Each row was made from one walk, in order. Every step used is in the known rows, and no mark comes twice. Write each row's walk.
Known rows
fedag masog: [ 1.16  0.90  0.12 -0.69  1.78  0.31  0.16  0.41 -1.37 -2.50  0.28  1.34
 -2.80  0.12  0.05  0.05 -2.35  0.46  1.14  0.23 -0.43 -0.69]
saso veluz keguval: [ 2.13 -0.34  0.43 -0.43  2.41  1.45  1.06 -0.45 -1.67 -3.51  0.88  0.73
 -0.94  0.08  1.49  0.10 -3.93  0.24  1.27  3.40 -0.77 -0.51]
veluz saso nesur: [ 2.06  0.12  0.46 -0.50  2.13  0.08 -0.16  0.14 -0.72 -2.66  0.74  0.93
 -3.13  1.09  0.30  1.45 -4.38 -0.03  0.98  2.29  0.00 -0.39]
levat saso nesur: [ 2.26  0.34  0.13 -0.18  2.16  1.40 -1.14  0.64  0.35 -4.03  0.31  0.98
 -2.71  0.15 -0.09 -1.59 -4.29 -0.45  0.97  2.59 -1.05 -0.66]
fedag nesur saso levat muke veluz keguval: [ 2.74  0.16  0.15 -0.68  1.90  3.22  0.11 -0.59 -2.29 -5.81  0.62  0.54
  0.11 -0.85  1.86 -2.82 -4.58  1.48  1.12  4.14 -2.71 -0.37]
masog fedag nesur saso levat muke veluz: [ 2.51  1.03  0.42 -0.62  1.75  1.29  0.78 -0.28 -1.55 -5.43 -0.08  0.83
 -0.46 -1.08  0.57 -2.86 -4.36  0.63  0.87  2.19 -2.70 -0.37]
nesur saso: [ 2.37  0.25 -0.38 -0.60  1.51  1.05 -0.38  0.55 -1.61 -2.04 -0.16  1.40
 -2.71  0.74  0.38  0.20 -2.34  0.05  1.15  0.42 -0.18 -0.88]
levat muke: [ 2.08  0.31  0.22  0.18  1.72 -0.06 -0.83 -0.35 -0.37 -3.09 -0.60  0.70
 -1.18 -0.31 -0.06 -0.55 -3.40  0.06  0.58  0.81 -0.78 -0.62]
levat keguval veluz: [ 2.56 -0.21 -0.58 -0.68  2.40  0.42 -1.45  1.05 -0.46 -3.28  0.58  0.82
 -2.45 -0.26  1.24 -1.75 -3.51  0.20  1.53  0.46 -1.92 -0.49]
masog fedag nesur saso levat keguval: [ 1.50  0.91 -0.05 -1.46  2.03  1.93  0.40  0.02 -2.73 -3.87  0.31  1.46
 -1.79 -0.84  1.13 -2.80 -3.79 -0.45  1.69  2.42 -1.79 -0.75]
muke veluz keguval levat saso: [ 3.27 -0.87  0.17 -0.31  2.71  3.36 -1.28  0.99 -0.60 -6.62  1.34  1.28
 -2.16 -0.97  1.62 -1.74 -4.54  0.41  1.53  3.12 -2.81 -0.12]
levat keguval veluz saso nesur: [ 2.83 -0.48 -0.02 -0.81  2.53  0.43 -1.26  1.15 -0.08 -4.04  1.78  0.61
 -3.68  0.52  1.44 -0.22 -4.87  0.52  1.62  1.50 -1.84 -0.11]
nesur saso veluz: [ 2.68 -0.17  0.05 -0.35  1.65  1.09  0.97  0.24 -1.30 -3.30  0.39  1.07
 -1.65  0.74  1.16  0.77 -2.77  0.29  1.29  1.01 -0.53 -0.71]
muke veluz: [ 2.49  0.32  0.34 -0.61  2.00  0.27 -0.50  0.83 -0.36 -3.13 -0.17  1.10
 -1.31 -0.20  0.50 -0.58 -3.59 -0.01  0.82  1.15 -0.96 -0.63]
muke veluz saso nesur: [ 2.75  0.02  0.89 -0.70  2.13  0.20 -0.28  0.93  0.01 -3.83  1.07  0.88
 -2.52  0.59  0.72  0.85 -4.95  0.30  0.90  2.12 -0.89 -0.25]
masog fedag nesur saso levat keguval veluz muke: [ 2.60  0.25 -0.95 -0.97  3.21  2.56  0.41 -0.21 -2.80 -4.71  1.44  0.93
 -1.39 -0.12  1.60 -1.87 -4.11  1.58  1.64  2.32 -2.68 -0.36]
levat saso veluz keguval: [ 2.53 -0.75  0.36  0.01  2.58  2.47  0.40 -0.29 -0.86 -5.70  1.22  0.53
 -1.37 -0.40  1.68 -1.16 -4.57  0.46  1.40  4.14 -1.85 -0.44]
levat saso veluz: [ 2.53 -0.43  0.25  0.30  2.32  1.23  0.36 -0.12  0.06 -5.37  0.44  0.61
 -1.30 -0.18  1.04 -0.75 -4.08  0.06  1.17  2.49 -1.50 -0.54]
keguval veluz saso levat: [ 2.80 -0.39 -0.53 -0.20  3.01  0.54 -0.22 -0.90 -1.34 -4.38  1.24  0.42
 -1.65  0.82  1.69  0.24 -4.66  1.36  1.46  2.26 -1.20 -0.14]
masog fedag nesur saso: [ 1.60  1.16 -0.44 -0.97  1.59  0.42  1.48  0.33 -2.71 -2.27 -0.68  1.40
 -3.61  0.26 -0.39 -1.02 -2.64 -0.38  1.07  1.77 -1.09 -0.59]
masog fedag nesur: [ 1.05  1.35 -0.12 -0.74  2.08 -0.55  1.47 -0.17 -2.16 -2.19 -0.98  1.15
 -2.84 -0.18 -0.70 -1.26 -3.30 -0.82  0.81  2.56 -1.00 -0.49]

Write each row's walk
[ 2.26 -0.19  0.59  0.23  2.33  0.66 -0.60 -1.67 -0.94 -4.85  0.62  0.41
 -0.27 -0.09  1.21  0.32 -4.91  0.96  0.91  2.21 -0.78 -0.34]
veluz saso levat muke
[ 2.30  0.60 -0.86 -1.30  2.43  1.62  0.33  0.34 -2.37 -4.51  0.82  0.99
 -2.37 -0.49  1.44 -3.55 -3.92  0.39  1.92  2.01 -2.94 -0.40]
masog fedag nesur saso levat keguval veluz
[ 3.31 -0.21  0.52 -0.55  1.94  3.23 -0.96 -0.23 -1.35 -5.55  1.24  0.74
  0.38 -0.79  1.95 -2.02 -4.59  1.48  1.19  2.50 -2.17 -0.56]
nesur saso levat muke veluz keguval
[ 2.87 -0.88  0.13  0.38  2.60  1.98  0.06  0.06 -0.13 -6.37  0.87  1.07
 -1.69 -0.31  1.42 -0.17 -3.90 -0.08  1.51  2.20 -1.87 -0.18]
keguval levat saso veluz
[ 3.05 -0.96 -0.07 -0.52  2.20  3.11  0.79  0.24 -2.35 -4.52  1.60  1.42
 -2.09  0.43  2.13  0.86 -3.11  0.51  1.87  2.33 -1.29 -0.29]
nesur saso veluz keguval levat
[ 2.48 -0.82  0.27 -0.32  2.68  2.21  0.77 -0.27 -1.85 -4.46  1.29  1.16
 -1.31 -0.03  1.85  0.69 -3.78  0.11  1.62  3.09 -1.19 -0.16]
saso veluz keguval levat
[ 1.71  0.39 -0.39 -1.22  1.92  2.51 -0.34 -0.11 -2.54 -3.87  0.24  1.26
 -1.15 -0.40  1.82 -2.32 -3.48  0.01  1.69  2.74 -1.44 -0.80]
fedag nesur saso levat keguval
[ 2.71  0.30  0.74 -0.09  2.17  1.01 -1.06 -0.56  0.08 -5.13  0.13  0.58
  1.20 -1.02  1.05 -1.80 -4.73  0.65  0.71  1.66 -1.66 -0.57]
saso levat muke veluz
[ 2.91 -0.25 -1.02  0.08  3.18  0.77 -0.37 -0.15 -1.19 -2.80  0.66  0.65
 -1.58  0.98  0.58  0.91 -3.29  1.67  0.85  1.11 -0.94 -0.42]
keguval veluz muke
[ 3.32 -1.04  0.28  0.04  1.92  3.06  0.28 -0.21 -1.63 -5.71  1.49  0.97
 -1.30 -0.17  1.97  0.44 -3.49  0.95  1.54  1.89 -2.02 -0.12]
nesur saso veluz keguval levat muke
[ 2.52  0.70  0.50 -0.91  2.02  2.60  0.87 -0.45 -2.45 -5.80  0.71  0.73
 -0.49 -1.26  1.16 -3.34 -4.86  0.99  1.10  3.80 -3.05 -0.28]
masog fedag nesur saso levat muke veluz keguval
[ 3.04 -0.52 -0.20  0.39  2.73  0.40 -0.71 -1.35 -0.65 -5.49  1.11 -0.07
 -0.86  0.19  1.58 -0.27 -5.02  1.81  1.15  1.83 -1.93 -0.01]
keguval veluz saso levat muke
[ 2.83 -0.27 -1.28 -0.72  3.08  3.19 -0.39 -0.32 -2.65 -4.69  1.35  0.75
 -0.82  0.31  2.31 -1.44 -3.78  2.03  1.66  2.60 -2.33 -0.45]
fedag nesur saso levat keguval veluz muke
[ 2.77 -0.67 -0.07 -0.11  1.89  2.99  1.33 -0.52 -2.55 -5.87  0.85  0.77
 -1.57 -0.23  1.92 -0.45 -3.46  0.95  1.47  3.47 -2.56  0.08]
fedag nesur saso veluz keguval levat muke
[ 2.75 -0.91  0.61  0.25  2.40  2.10  0.27 -0.72 -1.15 -5.58  1.16  0.73
 -0.51 -0.62  1.67  0.20 -4.14  0.50  1.29  2.69 -1.91  0.00]
saso veluz keguval levat muke
[ 2.46 -0.15 -0.51 -0.74  2.84  1.33 -1.52  0.07 -0.80 -4.17  1.04  0.74
 -0.72 -0.48  1.94 -2.51 -4.30  0.45  1.74  1.47 -1.89 -0.59]
saso levat keguval veluz
[ 2.87 -0.48  0.25 -0.77  2.53  2.30 -0.64  0.83 -1.46 -4.43  1.02  1.47
 -1.74 -0.51  1.48 -0.49 -3.89  0.21  1.39  2.40 -1.74 -0.16]
muke veluz keguval levat
[ 2.64 -0.56  0.98 -1.00  2.60  1.55 -1.22  0.15 -0.64 -5.59  1.61  0.94
 -0.38 -0.86  2.62 -0.68 -5.49  0.56  1.57  2.09 -1.71 -0.41]
muke veluz saso levat keguval
[ 3.05 -0.29 -0.81 -0.97  2.35  2.26 -1.53  0.59 -1.30 -4.29  1.30  1.00
 -1.43  0.00  2.22 -2.33 -3.62  0.85  1.99  0.66 -2.04 -0.69]
nesur saso levat keguval veluz
[ 3.37 -0.52  1.07  0.00  2.14  0.86 -1.04  0.68  0.58 -5.93  1.33  0.88
 -2.10 -0.12  0.95  0.85 -5.17  0.58  0.91  1.38 -1.98  0.26]
keguval levat muke veluz saso nesur
[ 2.40 -0.39  0.23  0.19  2.91  1.10  1.02 -0.83 -1.18 -3.36  0.77  0.75
  0.06  0.64  1.05  2.20 -3.58  1.03  0.77  2.05 -0.18 -0.58]
saso veluz muke
[ 3.37 -0.66 -0.96 -0.59  3.13  3.19 -1.44  0.02 -1.76 -4.47  1.95  0.95
 -0.52  0.37  2.38 -0.58 -3.78  2.04  1.72  1.00 -1.79 -0.66]
nesur saso levat keguval veluz muke
[ 2.50 -0.55 -0.42 -0.67  2.15  3.12  1.85 -0.11 -3.27 -4.79  1.02  1.23
 -2.33  0.39  2.07  0.08 -3.08  0.51  1.80  3.94 -1.85 -0.08]
fedag nesur saso veluz keguval levat
[ 2.84 -0.80  0.16  0.61  3.10  2.16  0.44 -0.65 -0.41 -5.60  1.05  0.57
 -0.31  0.17  1.22  0.89 -4.23  1.24  0.88  2.77 -1.24 -0.50]
levat saso veluz muke
[ 2.77 -0.29  0.61 -0.49  2.15  0.02 -0.11  0.50 -0.62 -4.02  0.60  0.88
 -2.19  0.26  1.09  1.08 -4.31  0.59  0.96  1.44 -1.02 -0.27]
muke veluz saso
[ 1.95 -0.43  0.55 -0.79  2.60  1.43 -1.11 -0.62 -1.38 -4.44  1.29  1.00
 -1.01 -0.35  2.22 -0.05 -4.90  0.22  1.64  2.25 -0.81 -0.57]
veluz saso levat keguval
[ 2.45 -0.48  0.13 -0.01  2.26  2.07 -1.07 -0.38 -1.43 -4.38  0.58  1.07
 -1.59 -0.61  0.90 -0.39 -3.73  0.31  1.16  2.11 -1.55 -0.17]
veluz keguval levat muke
